Known rows, with every step that occurs
N/R: -45   5 -34  -7  14  45 -26 -11  46 -66 -19   6  -7  20  -6  22  24  -5   9 -10   7  -5   3   1   5 -16  12  21 -42  15  -5
H/G/L: -22 -19 -61 -15  -8  -5 -19  -1  58 -35 -15   8  10   5  -8   2  34 -26  33  -6  40  16 -27  -1  -8  14   2   1 -12  16 -30
G/H/B/L/M:   4 -30  17 -27  24  21 -45 -18  18   2 -10  -7 -13  24 -38  -8   9 -69   1 -12 -29 -27 -12  -9  18  14  36  47 -16  45   0
M/L/G: -54   1 -27 -19  10  61 -12 -23  39 -37   1   4 -10  18 -17 -26  11 -25  17  17  32  17 -37  -1  14  10  22 -22 -25   3 -18
L/M: -30  -8 -10 -22  34  35 -16 -10  25 -24  -6   1   3  23 -17 -20  29 -49  10  15  10  -6 -30   1   7  -6  32  20 -29  20 -10
M/L/A: -45 -15 -24  -3  21  52 -24  -5  41 -32  14  -5 -14  20 -10 -38  11 -19 -23  32   7   3 -38  -4  17  18   6 -12 -37   1  -3
L/B/H/G: -26 -21 -64 -50   9  11 -14 -27  66 -20  -8  10  -2 -14  -3  -7  37 -16  -6  -4  -5   6 -15  -4 -34  -3  32  45  -2  36 -10
B/H: -24  -9 -36 -44  35  43 -16 -25  41 -34 -21   5  -5  -5  10   3  19 -30 -10  -4   6  -2 -34  -7   8 -27  27  21 -46  44 -16
G/H/B/L:  -4 -28   5 -23  20  28 -47 -23  32 -10 -20  -2 -11  13 -38  10  -1 -43  -7 -26 -20 -20  -6 -15  16  16  31  32 -23  47 -12
A/L: -44 -26  -4  -2  16  32 -30 -25  46 -36  -1   0  -3  14 -18 -15  18  -8   6   0  17 -18 -36   0   4   9  29   2 -19   8 -42
H/B: -34  -9   4 -11  17  35 -11 -24  48 -18 -30   2 -11  -2 -25   1  12 -46  -9  -9  13  -5  10 -11   6  -9  30  12 -26  36 -24
G/H/B: -27 -19  17 -20  28  41 -38 -15  32 -11 -22   2 -35   4 -27  10  -5 -36 -14  -4   5  -5  -1 -15   9  -6  29  38 -30  38 -25
A/L/T: -49 -30  -3 -15  14  39 -13  -5  59 -17   0  -2 -19  26  -5 -23  -1  -1  10   4  19  -5 -12   4 -11  -6  44 -10 -14  -9 -61
L/B/H: -24 -20 -47 -41  30  37 -16 -29  58 -28 -11   4 -13   0 -12  -4  30 -16 -27 -15 -10  -1 -13  -2 -14 -18  26  39 -27  41   2
R/N: -43  -2 -17 -31  13  16 -11 -11  32 -30 -21  -1   7   4 -14  16  20 -27   1  -8  28   3 -16 -16  11  -8  31  14 -24   6 -18
T/L: -38   1 -11   0   6  29 -37 -18  32 -45 -28   4  10  11 -16 -15   6 -19  -7 -15  15  -9  -9   1   2  17 -12   2 -41  33 -32
C/L/M: -24 -12 -24   4  30  25 -36 -31  -7 -32 -25   4   6  24 -13 -28  32 -43   8   6   7   4 -20  -4  -4 -10  15   0 -29  19   5
M/L/T: -36  -9 -30 -26  26  58 -16  -6  73 -27  11  -8 -15  29   0 -24  -5 -24   4   3  12  16 -10   0  -5 -14  26 -18 -43   2 -23
L/A: -54 -21 -14 -10  18  42  -9   6  26 -26  -7   3 -12  11 -18 -23  12 -13 -22  32  13   0 -28  -6  14  12  16   3 -24   8 -24
B/H/G/L/A: -22 -32 -66 -25 -11  -4  -7  12  40 -19 -17   8 -12 -10  18 -18  31 -22  -6  22  23  18 -46  -4   2   9   1  10 -10  22 -21
C/L: -37 -12 -36   6  22  36 -36 -37   5 -45 -36   6   5  12 -13 -10  20 -17   1  -6  14   9 -14  -8  -5 -10   6 -12 -38  24  -7
G/H/B/L/C: -22 -35  13 -32   6  13 -40 -12  40 -21 -35  -5 -29  23 -52  22  -2 -45  -2 -12 -23  -6 -23  -5   9  24  27  46  -6  29   1
C/H/G/L: -10  -4 -66  -7 -10   0 -19 -11  57 -30 -34   0 -10   7   4   9  31 -43  24   8  59  -1 -41 -25 -15   9   6  -2 -40  23 -28
T/L/G/H: -48  -5  10 -10  -2  41 -41  -6  -3 -30 -25  15 -23  15 -24 -12 -15  -4   1   6  30   4 -25   0  14  30  -5  12 -24  25 -45
G/H: -32 -19 -10 -25  39  44 -46  -7  26 -31  -6   3 -20  16 -17   9   2 -14  -2   6  13  -5 -33  -8   8  -1  21  30 -39  27 -21
M/L/C/H/B: -30   4  -3  -9   5  33 -19 -31  69 -29 -43 -17 -52  22 -21   7   7 -73 -12  17  24  -6 -26 -25  -5  -7  22  13 -50  15   9
A/L/B/H/G: -28 -39 -46 -31  -3   0 -25 -38  70 -18   6   7  -7 -10  -4 -21  39  -1  -3  -4  -5 -12 -23   4 -33   9  41  40  15  19 -27
T/H: -30  10 -31 -21  35  38  -3  -8  54 -34 -19 -18  -8  16   4   2  12 -20  -3 -10  16 -23  -9  -9  26 -11   3  26 -50  38 -20
T/H/G: -30   9 -50 -31  13  10   3  -6  62 -26 -12  -8   5   0  14   0  23 -20  16  -1  20 -18  -8  -7   6   3   9  29 -23  31 -31
T/H/G/L/M:  -3  -2 -62 -17   4 -18  -2  12  53 -17  -7 -17   0  22  11 -18  40 -48  32  -4  30 -12 -21  -4  14   4  -9  30 -17  24 -12
T/R: -33  11 -18 -11  26  31 -22  -3  45 -49  -7  14  13  13 -21   2  21  -6  -2 -13  11   1  -2   5   4 -25  19  19 -22  15 -28

Rows
-13 -16  -4  -2  -1  30 -11 -19  28  -3 -42 -11 -21   5 -23 -12   7 -60 -36  17  -3 -33 -11 -35  16  27  27   4 -39  37 -12
C/H/B/L/A
 -2 -13  12 -27  12  21 -31   7  48  -3 -11   4 -15  24 -32   5 -16 -19  -8 -40 -29  -1  38  -2   4 -20  40  34  -3  22 -36
G/H/B/L/T/R
-17 -15 -75 -45  11  18 -28 -37  83 -28  15   0  -4  -2   1 -23  36 -21  -8  -3 -11   8 -23   0 -30  -1  21  30 -15  29  11
M/L/B/H/G
-26 -26 -66 -44 -16 -20  -9   3  65 -42 -39   7 -16   2   5  19  39 -37  23   2  29  28 -57   5 -14  -3   5  28  -3  16  -8
B/H/G/L/C
-23   2 -50 -26 -31 -41   3  36  63 -20 -12  11   9  11  -4  12  21  -6  27 -31  42  42  21  -1 -18 -28  24  10  21 -27 -48
H/G/L/T/R/N
-12 -18  -7 -18   8  25 -19 -32  49 -20 -27  -2  13   7 -35   2  14 -52   0 -29 -15 -18   3 -10  13  14  30   7 -20  44 -14
H/B/L
-17 -13 -57 -34  33  46 -31 -39  74 -35  10  -6 -17  10  -6 -18  27 -20 -27 -17 -16   5 -23   0  -9 -16  16  23 -43  36  21
M/L/B/H
-22 -15 -58   4 -17  -3 -11  11  37 -21 -26   0 -24   6   3 -13  29 -32  -3  39  55   3 -43 -26  -6  27  -2  -3 -29   7 -27
C/H/G/L/A
-22 -10 -35 -22   9  23 -35 -32  47 -36 -25   3  -7   2 -10 -17  17 -12 -36 -30 -13  -9  -2  -2 -14   1 -10  35 -34  49  -7
T/L/B/H
 -4 -27 -69 -23  13  17 -22 -18  65 -34 -15  -1 -21   8 -16   0  36 -15 -18 -30   5  12 -19  -2  -6 -14  -1  22 -30  40   9
G/L/B/H
-39 -10  11 -18   9  57 -29 -22  28  -7  -7   2 -43  13 -28 -13 -12 -38  -1  12  19  11 -15 -11  20   8  28  11 -22  21 -20
M/L/G/H/B
-21 -26 -55   0   6  15 -24  -7  65 -37  -9  -2 -13  26 -45  -4  30  -9  -5 -28  18  15  -9  -1  -6   8  -3   9 -21  20   3
G/L/B
-35 -20 -46  10  18  29 -36 -40  23 -39 -26   4  -5  18 -37 -17  28  -1 -16 -19  -3  12   8  -4 -25  -1   5   5 -17  22  11
C/L/B
 -4  -5 -67 -40 -10 -13  -4  23  73 -25 -12  17  -4   3  22   1  21  -9  17 -24  23  35   2   7 -23 -45  17  15  -1  12 -45
B/H/G/L/T/R
-11  -4 -42 -42  21  30   7   4  68 -16 -15 -26   1  30   4  -8  -3 -21   5 -30 -10 -23   8  -4  21  -4  14   7 -36  31 -28
B/L/T/H
-11 -18 -33  -5  20  15 -22   2  34 -31 -11  -1  -5  31 -20 -16  37 -49  18  -1  27   3 -38   1  12  -2   3   5 -29  19  -5
G/L/M
-34 -28   7  -5  23  27 -29 -22  29 -22   7  -3  -5  27 -16 -35  28 -33  12  15   8 -23 -40   4   7   5  39  15 -13   4 -29
A/L/M
-41 -24 -50 -19 -22 -20 -11  11  66 -45 -31   7  -7  17 -23  13  34 -30  34   7  41  28 -43   8 -16  18   2  13   7  -2 -16
H/G/L/C
-48 -14 -16  -3  16  48 -40 -22 -28 -29 -35  17 -26  18 -20 -10   0  -3   8  13  29  26 -29  -7   5   4  14  -1 -17  14 -19
C/L/G/H
  0  -4 -54 -12  -3  -6 -20  -4  43 -17 -25  -3 -12  18   5 -10  44 -67  29  22  50  -6 -47 -23 -12   7  13  14 -33  20 -16
C/H/G/L/M
-39 -17 -29 -26  -1   5   8   5  79  -6   1 -16 -15  15  23 -23   4   2  22   1  22 -20   4  -1  -8   1  28  16   0  -4 -68
A/L/T/H/G
-35   9  20   4 -18  11 -23 -22  42 -30 -77  -8 -37  13 -27   8  -2 -61 -23   0  27 -15   0 -22 -10  12  -3  24 -42  32 -18
T/L/C/H/B
 -8 -19 -76 -35  -1  -1 -18  -9  57 -30 -21   9   2 -10  19   6  36 -30  17 -11  29  13 -41  -3  -7 -11   7  13 -21  37 -25
B/H/G/L
-57   4  -4  -4 -12  39 -16 -15  12 -38 -35  14   3  11 -23 -23   2 -15   7   1  36   6 -14   3  10  27  -4 -10 -20  20 -46
T/L/G
-63 -33   4 -10   3  19 -25 -14  54 -46 -18  -1 -22  26 -32  -4  19 -12  11  12  18  -5 -50  11  -4  15  28  15  -1 -13 -29
A/L/C
  3  -2 -14 -12   6  29 -19 -42  46 -14 -50 -10  -7   6 -24  11  12 -68  -7 -16   5 -34  -5 -35   6   9  32   6 -49  54 -12
C/H/B/L
-28   8 -46 -25   5  20 -15 -22  50 -26 -28   5  -6  -1   7   3  25 -41  14  24  42 -14 -31 -26 -21   6  33  14 -37  25 -35
C/H/G
-38  13 -10 -35   8   8   3  21  46 -23 -11   4   4  17  -9  10   3  -3  -2 -24  21  24  29  -3  -3 -43  42  18  -3 -17 -41
L/T/R/N
-37   6 -17 -24  20  34  -4  18  57 -31  -5  11  -2  23 -14  -7   2   0   0 -14  12  17  23   8 -10 -39  33   9 -14  -1 -47
L/T/R
-24  12 -40 -28  34  51   1   3  84 -21   7 -29 -25  33  21 -23 -10 -19   1 -11  11  -5   3  -4  15 -23   2   0 -57  13 -18
M/L/T/H
-47 -17  22 -23   6  50 -15 -10  11   0 -29  13 -42   5 -35   2 -10 -35  -1  12  28  10  -5 -12  15   8  36  26  -7  27 -39
L/G/H/B
-54 -13  -4 -29  19  54 -23  -2   7 -21 -12  12 -29  17 -25  -1  -3 -12  11  21  33  12 -36  -6  14  10  30  17 -17  16 -37
L/G/H
 -1 -21   4 -23  16  19 -22 -27  32  -5 -19  -7  12  19 -39 -18  25 -77   5 -16 -21 -25  -4  -8  15  12  37  19 -12  41  -2
H/B/L/M
-45  -3 -37 -33  -7   3  -9 -13  60 -36 -43   2 -22  10  -9  17  22 -45  18  35  42   0 -46 -17 -30  11  30  27 -18   4 -19
L/C/H/G
-52 -34  42  -8  -4  39 -28 -19  14  -2 -16  10 -46   9 -35 -12  -6 -18   3  12  26  -7 -16  -7  13  18  46  19   6  12 -56
A/L/G/H/B
-42 -18  13   4   5  41 -32 -31 -23  -8 -53  15 -38   5 -30  -6  -5 -27  -3   4  22  22   5 -14   3  -1  22   6 -10  27 -22
C/L/G/H/B
-18 -22 -60 -13  24  28 -34 -51  23 -34 -32   6 -14   3  -8 -11  32  -8 -28 -23 -14  13  -4  -6 -24 -25   9  21 -30  43  18
C/L/B/H
-27 -12 -54 -52  15  18 -12 -23  50 -26 -16  12   8 -18  22   2  28 -31  10   9  13   3 -35  -6 -13 -14  34  27 -19  37 -28
B/H/G
-13  -5 -61 -49   1   4  11   7  75  -9  -8 -15  14  17  14 -11   3 -20  26 -20  -5 -18  10  -6   0  10  21  17  -8  25 -39
B/L/T/H/G
